Each row was made from one small tree. Brackets hold a mark, then the marks that hang from it, in alphabetical order. Every link used is in the known rows. Write each row's tree.
In the rows, zero is written as 128.
Known rows
(dezok (pape navukem (potod suzam))): [ 98 134 103 142 133 127 141 157 140 176  95 150 130 105 133 165 161 124
 152]
(losaked (pape dezok navukem potod) (vopu dateb)): [139 112 129 159 123 151 125 120 147 132 134 136 133 191 141 118  88 115
  92]
(dezok (pape navukem)): [106 111 124 121 124 114 143 154 118 167 127 166 118 100 110 137 153 151
 126]
(losaked pape): [112 107 115 147 126  72 145 159 157  99 134 114 101 154 102 125 117 174
 140]
(losaked (pape dezok) (vopu refe)): [146 121 151 160 120 118 143 139 133 124 169  96 124 179 120 133  94 141
 110]
(vopu dateb (figir (pape dezok potod)) refe): [203 147 135  59 118 143  92 166 116 101 183 102 158 131 119 145 118 114
 109]
(lesem (vopu dateb figir refe)): [149 116 136   4 105 136 113  98  83  89 169 103 148 142  69  83 155 143
 130]
(potod (pape navukem)): [117 130 116 156 123 137 166 145 117 145 136 141 109 124 110 146 152 161
 147]
(potod (pape dezok navukem) suzam): [ 94 180 128 201 117 135 184 145 124 148 112 131 105 118 142 154 151 172
 182]
(figir (pape losaked)): [124 127 126 142 137  80 117 134 142 127 123 133  98 101 133 114 105 155
 129]
(lesem vopu): [ 82 111 125  89 125  84 147  81 118 122 131 135 115 154  79  82 154 175
 172]
(losaked (pape dezok navukem potod) vopu): [121 117 120 197 135 121 136 115 153 144 120 139 132 184 139 135  95 118
 116]
(pape dezok losaked navukem potod): [ 87 138 117 205 160 158 119 132 172 140  80 180 144 123 161 164 128  95
 129]
(dezok (pape losaked potod)): [115 107 122 121 154 139 114 160 164 152 110 152 128 107 148 167 154  98
 138]
(losaked (pape dezok navukem potod)): [111 129 104 210 138 108 133 158 174 123 113 151 128 167 127 160 110 144
 139]
(dezok (pape losaked navukem potod)): [111 111 111 140 149 154 110 153 150 166  95 172 134  92 144 166 151  95
 119]
(figir pape): [124 128 121 136 128  56 138 139 133 136 142 128  97 123 110 114 111 178
 144]
(dezok (pape (losaked (vopu refe)))): [133 103 152  97 133 149 123 141 120 159 140 130 124 100 136 139 141 105
 105]
(pape dezok losaked potod): [ 93 133 129 181 168 138 124 142 190 122  98 156 135 139 165 165 133  98
 154]
(dezok (pape (losaked (vopu figir)) navukem potod)): [131 102 121 107 143 158 103 119 124 163 101 158 149  93 153 143 149  68
 104]
(vopu dateb (figir (pape (potod suzam))) refe): [195 149 119  43 111 137  97 163 108 100 162  75 151 115 114 137 126 114
 115]
(potod (pape dezok (losaked vopu) navukem) suzam): [101 169 144 200 124 168 166 111 119 152  97 128 109 107 173 136 135 131
 152]
(lesem (vopu dateb (figir (pape losaked)) refe)): [173 125 138  18 108 135  85  94  85  92 165 105 140 120  89  79 130 138
 115]
(potod (pape dezok losaked navukem) suzam): [ 94 178 134 208 126 160 164 139 133 139  93 136 106  96 165 152 145 147
 167]

Write each row's tree
[ 98 176 138 183 122 120 189 153 139 134 127 112  98 131 144 154 154 175
 202]
(potod (pape dezok) suzam)
[138 144 151 181 130 192 146 127 113 153 142 140 125 121 149 153 130 117
 116]
(potod (pape dezok (losaked (vopu refe)) navukem))
[143  93 130  95 119  78 135 107 116  94 143  93 123 156 114  90 112 132
 116]
(losaked pape (vopu figir))
[128 147 120 178 146  75 129 148 165 146 137 145 117 149 138 153 109 151
 163]
(figir (pape dezok potod))
[178 139 107 104 133 135  83 147 111 117 133 111 159  85 120 158 125  93
 104]
(vopu (figir (pape losaked navukem potod)) refe)
[113 112  87 179 136 104 129 156 165 122 107 135 123 156 110 152 116 140
 130]
(losaked (pape navukem potod))
[160 135 142  77 116 125  94 125 108  93 137 148 132  96 138  88 107 131
  92]
(vopu dateb (figir (pape dezok losaked navukem)))
[ 97 131 109 149 143 152 119 150 149 167  76 155 130  82 155 165 154 100
 137]
(dezok (pape losaked navukem (potod suzam)))
[141 119 148  96 125  73 138  89 101 127 151 118 126 136 129  87 114 132
 128]
(losaked (vopu (figir (pape dezok))))
[115 145 137 193 136 165 149 142 134 137 122 163 113 113 148 154 139 141
 140]
(potod (pape dezok losaked navukem))
[132 118  99 136 122 107 128 102 125 117  97  97 141 146 134 116 116 102
 123]
(losaked (pape navukem (potod suzam)) (vopu figir))
[ 69 164 113 217 152 155 130 130 172 141  56 159 138 110 174 163 132 100
 151]
(pape dezok losaked navukem (potod suzam))
[ 75 159 126 193 159 134 136 139 189 123  75 135 129 127 178 164 137 104
 175]
(pape dezok losaked (potod suzam))
[115 115 138 184 119 105 148 111 130 135 132 138 116 168 127 106  91 149
 107]
(losaked (pape dezok navukem) vopu)
[164 104 151  22 109 148 130 113  83 110 174  84 147 140 104  93 132 106
  86]
(losaked (vopu dateb figir refe))
[ 87 126 152 180 138 148 137  91 126 146 101 168 127 118 155 107 111 113
 100]
(pape dezok (losaked vopu) navukem)
[122 105 132  11 111 107 123  78  95  86 147 124 134 144  80  57 155 155
 146]
(lesem (vopu dateb figir))
[187 116 158  80 105 141 118 135 109  88 184  86 142 170 120 108  96 120
  85]
(losaked (pape dezok) (vopu dateb figir refe))
[159 131 115  61 123  99 101  97  98 116 157 106 149 137  81 115 146 136
 156]
(lesem (vopu (figir (pape potod)) refe))
[119 141 148 174 141 148 153 150 148 124 137 143 106 126 151 155 143 143
 160]
(potod (pape dezok losaked))
[117  97 122 155 116 101 145 108 121 133 126 121 112 157 111  97  98 145
  97]
(losaked (pape navukem) vopu)
[148 103 153  49 125 166 110 109 106 100 141  99 140 111 132  98 126  86
  80]
(pape (losaked (vopu dateb figir refe)))
[145 126 174  88 129 170 115 113 117 102 149 119 145 125 152 108 117  91
  91]
(pape dezok (losaked (vopu dateb figir refe)))
[ 96 161 117 178 124 156 160 136 125 138  87 120 102  86 149 144 151 144
 158]
(potod (pape losaked navukem) suzam)
[105 110 129 127 133 138 123 148 127 157 107 170 119  78 132 137 146 126
 110]
(dezok (pape losaked navukem))
[171 107 106 121 123 140 109 125 114 120 138  93 160 154 112 143 112  86
  91]
(losaked (pape navukem potod) (vopu figir refe))
[104 124 119 142 140 160 122 123 136 180  81 146 132  93 164 149 145  83
 122]
(dezok (pape (losaked vopu) navukem (potod suzam)))
[123 140 144 183 132 108 118 101 123 156 119 160 111 110 154 104  85 139
 103]
(figir (pape dezok (losaked vopu) navukem))
[154 130 126  52 113  90 109  93  85 109 164 105 140 126  73  96 142 156
 151]
(lesem (vopu (figir pape) refe))
[188  99 142  50 102 138 115 132 101  86 178  70 138 159 105  99 105 117
  76]
(losaked pape (vopu dateb figir refe))
[104 129  94 170 135  85 142 162 179 108 103  99 112 159 124 152 124 148
 166]
(losaked (pape (potod suzam)))
[177 127 122  22 112 130  90 102  94 105 170 103 150 143  82  98 137 133
 132]
(lesem (vopu dateb (figir (pape potod)) refe))
[170 130 128  26  99 129  95  93  71 107 167 115 145 125  73  79 132 151
 114]
(lesem (vopu dateb (figir (pape navukem)) refe))
